In the rows, 128 means zero.
Known rows, with every step that occurs
lidel -> pona -> gikoso -> fezilu -> zosaz: [110 145 142 101 129  88 138  92  49 120  93 141 144 141 138 164 161 116
 139 173  62 164]
fezilu -> zosaz: [125 122 135  99 134  97 152 122  84 120  88 115 164 158 119 156  82 124
 121 175 126 141]
zerer -> zosaz -> befi: [115 123 110 111 137  65 142 139  55 119 108 125 146 153 122 142  75  96
 134 165 103 135]
zerer -> zosaz -> befi -> gikoso: [117 104 112  97 145  57 137 146  51 126 117 119 137 160 133 144  86 106
 142 156  70 135]
fezilu -> gikoso -> pona: [109 136 138 126 106  65 121 117  65 126 111 136 133 141 133 159 159 133
 146 168 108 114]
befi -> gikoso: [120 108 125  83 142  72 123 133  81 125 117  96 130 152 146 140 125 148
 128 157  76 129]
befi -> gikoso -> pona -> lidel: [121 114 134  81 128  60  98 118  88 129 124  82 128 166 145 150 139 153
 124 155  57 137]
fezilu -> zosaz -> befi: [127 137 136 120 128  77 173 125  55 122  87 130 150 161 117 166  84  87
 136 176 147 162]
tamu -> zosaz -> fezilu -> gikoso -> pona -> lidel: [102 149 120  97  97  65 139 107  79 127  70 117 155 150 113 161 127 136
 126 171  77 159]
zerer -> zosaz -> fezilu: [105 129 108  87 125  74 134 117  68 118  96 103 157 136 120 125  79 123
 116 173  75 131]
toku -> tamu -> zosaz -> fezilu: [108 157 115 113 107  84 152 124 134 115  28 121 168 138 103 137 113 126
  95 175 116 167]
toku -> tamu -> zosaz -> fezilu -> gikoso -> pona: [101 165 127 135  86  75 143 117 117 122  31 143 162 135 105 154 150 123
 116 174 112 158]
tamu -> toku: [118 142 124  93 123  89 124 118  90 124  65 102 151 133 121 158  95 140
 130 159 103 127]
zosaz -> befi -> gikoso: [121 127 126 106 134  51 147 135  49 127 113 113 116 157 142 150 123 105
 145 159 102 152]
gikoso -> pona -> lidel: [119 138 133  98 116  70 101 109  96 119 114  90 138 158 130 148 127 142
 114 166  95 137]
gikoso -> befi -> zosaz: [114 137 128 127 126  75 132  96  78 119  91  88 129 152 124 134 105 110
 127 186 108 145]
pona -> gikoso: [121 131 119  73 156  66 143 136  78 117 115 115 137 150 151 153 141 142
 140 177  93 131]
befi -> zosaz -> fezilu -> gikoso -> pona -> lidel: [107 139 117  91 103  48 122  83  84 123  87 100 139 157 129 137 121 119
 123 179  66 147]
pona -> gikoso -> befi -> zosaz: [117 138 124  98 150  61 145 110  70 120 102 102 127 157 146 152 135 119
 147 192  86 147]
zerer -> zosaz: [114 109 110  90 144  83 122 137  87 116 108 110 158 148 124 133  75 132
 119 164  81 114]
fezilu -> zosaz -> befi -> gikoso -> pona: [122 135 150 127 115  66 154 120  46 131  92 123 137 165 129 175 112  95
 144 165 110 168]
lidel -> pona: [113 139 135 111 111  92 115 104  61 121  94 117 138 136 125 140 138 122
 119 162  91 141]

Rows
[107 117 126  98 139  69 120 109  78 120 120 102 121 142 146 134 143 146
 127 156  59 140] => befi -> gikoso -> fezilu
[107 143 122  97 112  59 151 110  53 126  96 121 139 133 129 143 138 123
 142 180 107 128] => zosaz -> fezilu -> gikoso
[110 120 124 119 125  53 123 136  46 127 115 121 132 155 134 150 103 106
 141 154  67 140] => zerer -> zosaz -> befi -> gikoso -> pona
[106 136 111  95 115  58 143  94  76 120  79 111 141 144 129 131 110 114
 125 182  81 141] => befi -> zosaz -> fezilu -> gikoso
[112 148 115 126 120  76 163 136  71 118  70 130 145 151 113 157  92 104
 124 162 122 172] => tamu -> zosaz -> befi
[109 155 124  95 136  53 156  94  55 121  90  94 125 147 143 145 139 111
 146 199  80 159] => pona -> gikoso -> befi -> zosaz -> fezilu
[104 149 133 101 128  76 122  94  51 117 106 133 127 131 145 150 181 125
 137 168  54 155] => lidel -> pona -> gikoso -> fezilu
[107 158 126 135 104  73 163 118 105 125  34 134 157 139 100 153 147 111
 131 187 126 156] => toku -> tamu -> zosaz -> fezilu -> gikoso -> befi
[129 120 138 106 137  69 168 131  49 130  94 123 142 169 128 168  95  98
 145 167 115 163] => fezilu -> zosaz -> befi -> gikoso
[106 155 127 123 109  66 144  79  62 120  78  82 128 141 121 128 107 100
 123 193 102 158] => gikoso -> befi -> zosaz -> fezilu
[108 150 130  97 100  49 127  96  59 128 103 109 137 145 127 149 152 128
 138 177  89 135] => zosaz -> fezilu -> gikoso -> pona -> lidel
[106 144 110  96 114  67 138  89  88 113  75  89 142 142 127 119  87 116
 102 179  83 156] => befi -> zosaz -> fezilu
[104 120 108  87 124  63 141 123  55 125 101 125 158 138 123 136  99 120
 140 175  73 115] => zerer -> zosaz -> fezilu -> gikoso
[114 126 128 124 127  63 140 104  64 127  99 118 128 154 128 148 133 109
 154 186 107 123] => fezilu -> gikoso -> befi -> zosaz
[106 112 112 109 142  55 134 127  48 122 119 124 130 151 135 141 100 101
 141 156  55 144] => zerer -> zosaz -> befi -> gikoso -> fezilu
[ 99 160 135 121  89  57 135  97  50 127  95 121 132 129 128 148 158 124
 142 177 103 133] => zosaz -> fezilu -> gikoso -> pona
[ 93 159 126 123  86  73 147 108  66 126  62 131 151 134 114 160 133 132
 129 170  89 158] => tamu -> zosaz -> fezilu -> gikoso -> pona
[112 146 134 135 124  74 165  99  53 115  92 135 138 148 118 157 107  87
 133 175 123 171] => gikoso -> fezilu -> zosaz -> befi
[130 124 145 102 125  59 146 119  59 133 102 111 142 182 128 177 107 101
 142 165  98 168] => fezilu -> zosaz -> befi -> gikoso -> pona -> lidel
[114 143 138 132 111  48 131 124  43 128 111 115 110 151 141 157 141 106
 143 156  98 157] => zosaz -> befi -> gikoso -> pona
[112 148 138 110 128  74 126  90  46 124  91 114 126 148 139 154 162 107
 144 182  65 157] => lidel -> pona -> gikoso -> befi -> zosaz
[101 144 114 100 108  74 161 119  72 125  63 129 157 138 113 152 118 132
 131 172  95 153] => tamu -> zosaz -> fezilu -> gikoso
